Each row was made from one walk, in order. Every step used is in the known rows, and no mark comes twice. Write each row's walk.
Known rows
k-s-v: [ 12   9  -9  -4  -8   2   7  -8  13  -6  15 -14   2  -4  -7  21  -9 -17
  10   4  10   6  -7   4 -15   1  -6  -1]
e-v-s-k: [  8   5 -10  -2 -11   7  -3 -18  10  -5  20  -4   7  15  -3  20  -2  -9
  15   8   5  -4   3  19 -12   3  -4   0]
k-l-y-s-v-e: [ 12  12   4  -8  -3   3 -17  19  23   7  21 -25   6   6   0  20 -15   5
 -16  -9  10   3   2  -4 -14   1  -6   8]
v-k-l-y: [ -5  -3   8  -8   6  -2   2 -16   1  -1  -5 -21  -3   6   3  16   2  -7
 -12   4   5  -8   6  19 -13  15  -5   8]
l-y-s: [  7  10   3  -4  -5   2  -3  -8  15  -8  -2 -21   7 -10  -3  18  10  -9
  12  -5   4  -4  -7   6  -6  11  -4  -7]
r-s-y: [ 13  17  -1  -4  -7  -4  10  -5  -1 -18   8 -17  -6  -5 -10  17  13 -15
  39  -2   3   0  -9  11 -10   7  -1  10]
e-v-y-s: [  5  16  -7  -2 -10   5  -8   4  16  -2   9 -16  10  -1  -2  16   8  -8
  10 -20   0   2   0   2 -11  -2   1   0]
e-v-k-l-y: [ -5   0   3  -5   3   2  -6  -8   7   3   9 -25   4  12   8  16   4  -4
 -23  -1   9   0   8  16 -14   7  -4  10]
e-v: [ 12   8 -14   0  -8   6  -1 -26  11  -6  14 -14  13  -5  -9  18   4 -22
  16  10   9  11   3  21  -9  -2   3   9]
k-l: [  7   6  -3  -5  -2  -2  -1 -27   3  -4   1 -29   2  -3  -9  20   4 -27
  17   4   3   5   2  19  -9   9   1  17]
e-v-y: [  6  12  -9  -1  -9   4   0  -7   6  -5   9  -4   9   2  -6  16   5 -17
   1  -2   1   1   5  15 -13  -4   1   4]
l-k-v-y-s-r: [ 13  13   9  -8   6   2  -4 -18   3 -16   5   2 -11   8  19  17  12  -3
 -15 -17   3  -6   5   3  -9  -7   4 -18]
l-y-v: [ 10   4   0  -4   0   5  -1  -3   7  -1   2 -15   7   1  -3  22   0 -13
 -11   9   1  -4  -7  13  -5  -2  -6 -20]
v-k-l-y-s-d: [ -4   1   9  -8  -4  -6  -7  27  19   6   4 -32 -10   4   4  20   7  -4
  -9  -9   5  -7  -1  15  -7  14  -1   3]
y-v: [ 15   6  -9  -3  -2   6   2 -16   9  -1   6 -15   7  -2  -8  21  -7 -20
  10  13   2   3  -5  14  -4  -3  -1  -9]
r-l-y-s-v: [ 12   2   1  -7  -7   1 -10  22  16   0  12 -29  -4  -6   1  18   2  -9
   0 -16   7   1 -13  -8 -10   7  -6 -10]
v-s: [  7   8  -9  -1 -11   4   3 -27   7  -9   3  -4   4   0 -17  21   0 -21
  27  12   6  -7  -2  18 -10   7  -7   9]
y-s-r-l: [ 15  12  -2  -6  -5  -3  -7 -20   7 -11   6 -30  -9  -6   7  15  15 -21
  36 -14   4   5  -7  -1  -5  17   8   2]
r-s-e-v-k: [ 11   7 -11  -6 -12   8  -5 -10  11  -2  16  12  14   7  -4  16  -4   6
  18   2  15   9   9  17 -24   7  -6   4]
r-l-y-s: [  4   3   5  -5  -6  -1  -9   5  10  -4  -2 -33   0 -11   0  18  17 -11
  21 -16   1   0 -13   0  -6  15  -6  -3]
k-s: [  3  10  -6  -2  -8   0   7 -25   8 -11   0 -13   6  -9  -7  21   6 -20
  31   2   4   5  -5  11 -12   9  -4   4]
e-v-k-l-y-s-r: [  1  12   7  -7   6   1 -15  -8  14   0  15 -34  -6  17  23  13   9   2
 -19 -18  10  -1   6   0 -13  11   5   1]
y-s-v-e: [ 22  14  -9  -4 -11   8  -6  -1  27   1  25  -7  12  -4  -8  18 -23   0
  13   5  13   7   2   0 -11   0  -1   8]
e-v-s: [  7  10 -14   1 -13   9  -5 -20  14  -5  16  -7   9   5 -14  21   2 -19
  19   8  10   1   0  17 -12  -2  -6   8]
s-r: [ 18  14  -6  -3  -2  -2   8 -44   0 -17   3 -10  -2  -2  -2  16   6 -28
  20  14   7   1   4  20  -9   9   8   2]
v-k-l-y-s-b: [ -6   6   5  -6  -5  -7  -7   0  10   7  -6  -9  -7  11   4  21   6  10
 -14  -9   5  -8  -8  11 -11   7  -2   1]
k-l-y-s: [  3   9   8  -6  -1  -2 -11  -5  12  -1  -1 -39   1  -3   0  19  12 -11
   4 -17   1  -1  -6   4  -8  13  -4   3]
y-s-e-v-k: [  9  10 -11  -6 -11   8 -11  -6  24   2  17   3  17   0  -3  17  -5  10
   9   0  11   7   9  10 -17   3   1   2]
k-v: [ 16   7  -7  -3  -2   3   5 -31   9 -11   8  -3   8  -7  -8  21   8 -23
   1   5   6   7   1  19 -10  -6  -4   2]
l-y-v-e: [ 10   8   0  -3  -2   8  -6   3  13   4  11  -1  14   6  -4  22 -13   0
 -10  17   3  -1   3  13  -6  -5  -7  -8]

Write each row's walk
[  1  18  -9  -4 -15   3  -9  14   8  -4  12  14  15   5  -6  22   6  -4
   0 -11  -1   6   4  10 -24  -8  -5   0] | k-s-e-v-y
[ 17   7   0  -8  -1   3  -1 -18  18  -8  13 -11   5   0   7  20   8  -4
   6 -11   1   3  -1   7  -7   1  -3  -9] | y-s-k-v
[  7   2  13 -12   5   2  -9  11   0   4  10 -31  -6  22  16  21   1  -1
  -6 -16   0  -3  -9   4 -12  11 -11 -17] | r-s-k-l-y-v
[  5   7   5  -6   3   5 -14   8   9   9  12 -19   8  13   1  23 -12  -3
 -20   5   2   3   4  12  -7  -3  -7   3] | k-l-y-v-e
[  5  12  -6  -5  -8   0   7  13   7  -6  10  -5  -1   3  -4  20  -7 -12
  -3  -9   3  -3  -5   0 -19  -2  -6  -6] | k-s-v-y
[  2  -2   2  -5   5   5   4  -4   8   3   2  -7   3   8   5  18  -8   0
 -19  12   5 -10  -1  13  -8   4  -8 -18] | l-y-v-k
[  6  18 -10   0 -13   2  -1   2  10 -11  23  -9   1   7 -14  20  10 -15
  14   2   3  -3  -2  13  -9  -9  -1  13] | e-v-s-y
[ 10   4   3 -10  -1  -1   0 -20  -2  -5   7 -28  -5  10   6  18   4 -11
  31 -11   3   3  -2  14 -14  20  -4   9] | r-s-k-l
[ 17  11 -16  -3 -15   6  -8 -13  12  -5  16   8  21  -3 -14  21   1 -15
  10  15   9  13   9  23 -17  -7   3   5] | s-e-v
[ 10  14 -12  -3 -14   5  -8   6   5  -5  12  16  16   3 -12  19   4  -9
  -4   2   0   3  11  19 -21 -10   3   3] | s-e-v-y
[ 16  16 -13  -4 -16   7 -16  -3  24  -2  17  -1  20  -6 -11  21   3  -6
  15  -3   7  13   3   9 -14  -4   3  -1] | y-s-e-v
[ -6   8   0  -4  -8  -3 -14   7  17  12   9 -11   0  18   8  20   7  13
 -25 -13   8   1  -6   9 -13  -3   0   1] | e-v-k-l-y-s-b
[  5   3   5  -7   5   2  -8   3   4   5   5 -32   1   8   1  23   0 -16
 -20  -3  -1  -1  -5  10  -7  -2  -5  -9] | k-l-y-v
[  4  -3   8  -9   1   2 -10   6   2  -6   1  -8 -10  -2  13  20  17  -1
   1 -28  -1  -1  -4   0  -8  -4  -6 -11] | r-l-k-v-y-s
[  4  -2   2  -5  -5  -2  -1  -6  -1  -7  -3 -21   0  -9  -4  18  16 -21
  14   2   1  -1  -7  14  -8  14  -5   1] | r-l-y
[  0  -1  -1  -6   4  -1   4 -31   2  -1   0 -23  -2   3  -1  16  -3 -13
   9   6   7  -1   9  20 -11  16   0  19] | v-k-l
[  1   7   6  -6   3  -1   5   7   2 -11   8 -15 -10   4   7  24   1  -4
   7   4  -1  -2  -9   4  -1 -10  -1 -18] | l-k-s-y-v
[  2   8   8 -11   0  -3  -6   5   5  -1   3 -29  -7   9  10  18   6  -2
   4 -26  -8  -8   2   4 -10  14   2   3] | v-y-s-k-l
[  9  -1  -1  -4  -1   8   0 -30   4 -11   6  10  -2   6  -3  24   3 -11
   3  11  11  -6   1  20 -10  -8 -12  -7] | l-k-v-s
[  7 -10   1  -6  -1   0   1 -27  -6 -10  -4 -14  -7  -8   0  18   4 -20
  32  13   7   3  -1  20  -4   9   1   1] | r-l-k
[ 13  17   6  -5  -1  -2  -4 -18  10 -14   1 -20  -2  -2   8  16  14 -13
   8  -5   5  -6  -3   3  -8  12   5 -11] | l-y-s-r
[ 11  -6  -1  -9  -8   6 -15  -5  -1  -7  10  20  -3   6  -4  27   6  -5
   2   3   7   1   2  16 -17  -9 -13  -5] | r-l-k-v-s-e
[  2  -1   1  -5  -6   5 -12  17   5   4   5 -18  -5  10  -1  25   5 -12
   0  -4  -1  -9 -15   3  -7   3 -15 -14] | r-l-y-v-s
[ 12   8   5  -6   1   3 -13   5   3   0  16 -11  -3  15  12  19  -3  -5
  -6   5   3   3   1   5  -5   1   2  -8] | s-r-l-y-v-e
[  3   3   6  -5   1  -3  -2 -14  -1  -4  -3 -29   3   1  -4  20   9 -20
  -3   2   2  -2   0  18 -10   9  -4   8] | k-l-y
[ 13  18  -3  -4  -3   1   1  11  10  -4  21  -7   5   5  -9  21 -11  -3
   6  15  -2   2   3  11  -2 -12   3   7] | s-y-v-e
[  9   4  -5  -5  -9   3   4 -25   5 -11   8   0  -1   9  -5  21  -2 -12
  25  14   2 -12   1  21 -10  12  -5   1] | v-s-k
[  3  -1  10  -9   4  -4  -1 -11  -2  -5   1 -24  -4  10   7  20   7 -11
  -7   2  -2  -6   3  20 -10  15  -2   0] | s-k-l-y
[ 14  16  -6  -2  -7   1   3 -39   3 -15   6  -2  -7   7  -6  19   3 -24
  23  12   8  -8   1  17 -11   9   1   3] | v-s-r
[ -6  11   1  -5  -1  -7  17  -5   5 -14   6 -11  -8   0   1  18   7  -3
  20   2   1  -5  -2  10 -10   8  -2   9] | v-k-s-y
[ 11  -7   3  -6   1   6  -8 -19   2  -5  12   4   2   0   4  21  -2  -3
   8  11  10  11   8  19  -8  -6  -5   7] | r-l-k-v-e
[  3  18  -1  -4  -2  -3   5  14   8  -8  13 -20  -4   1  -2  24   6 -11
  12  -4  -5   2 -13   1  -4  -8  -2  -7] | k-s-y-v
[  9   2  10 -10  -2   2 -15  14  16   0  19  -6   4   7  16  20   8  15
  -6 -18   0   4   0   0  -9   4 -11  -5] | r-l-y-s-k-v-e
[ 21  10 -12  -3  -9   6   2 -13  15  -3  22   3  10   0 -14  18 -26  -9
   6  24  14   7   9  14 -14  -3   0  12] | s-v-e
[ -3  -8   4  -6  -2  -1   0 -18  -3  -9  -2 -17  -8  -7   6  21   8 -16
  37   0   5   6  -8  11  -7  12  -5  -1] | r-l-k-s
[  4  17  -7  -3 -18  -4   0   3   8  -2  -7   9  -1   1  -9  21   9  -3
   9 -10  -3  -6 -12  10 -10  -5   4  -3] | v-y-s-b
[ -4   2   3  -5  -6  -1 -14  33  25  11  18 -34  -4   9   8  20   8  -2
 -22 -14  10   1   1  14 -10   4   2   2] | e-v-k-l-y-s-d
[  6   3   4  -7  -1   6  -3   7   7  -1   9  -3  -2  21   4  25  -4   0
 -11   7  -2 -17  -6  12  -7   2 -13 -25] | l-y-v-s-k
[  7  14 -13  -3 -16   4  -9  -7  15  -4  17   7  19  -2  -9  23   4 -10
  15   3   7  15   2  13 -20  -6  -4   2] | k-s-e-v
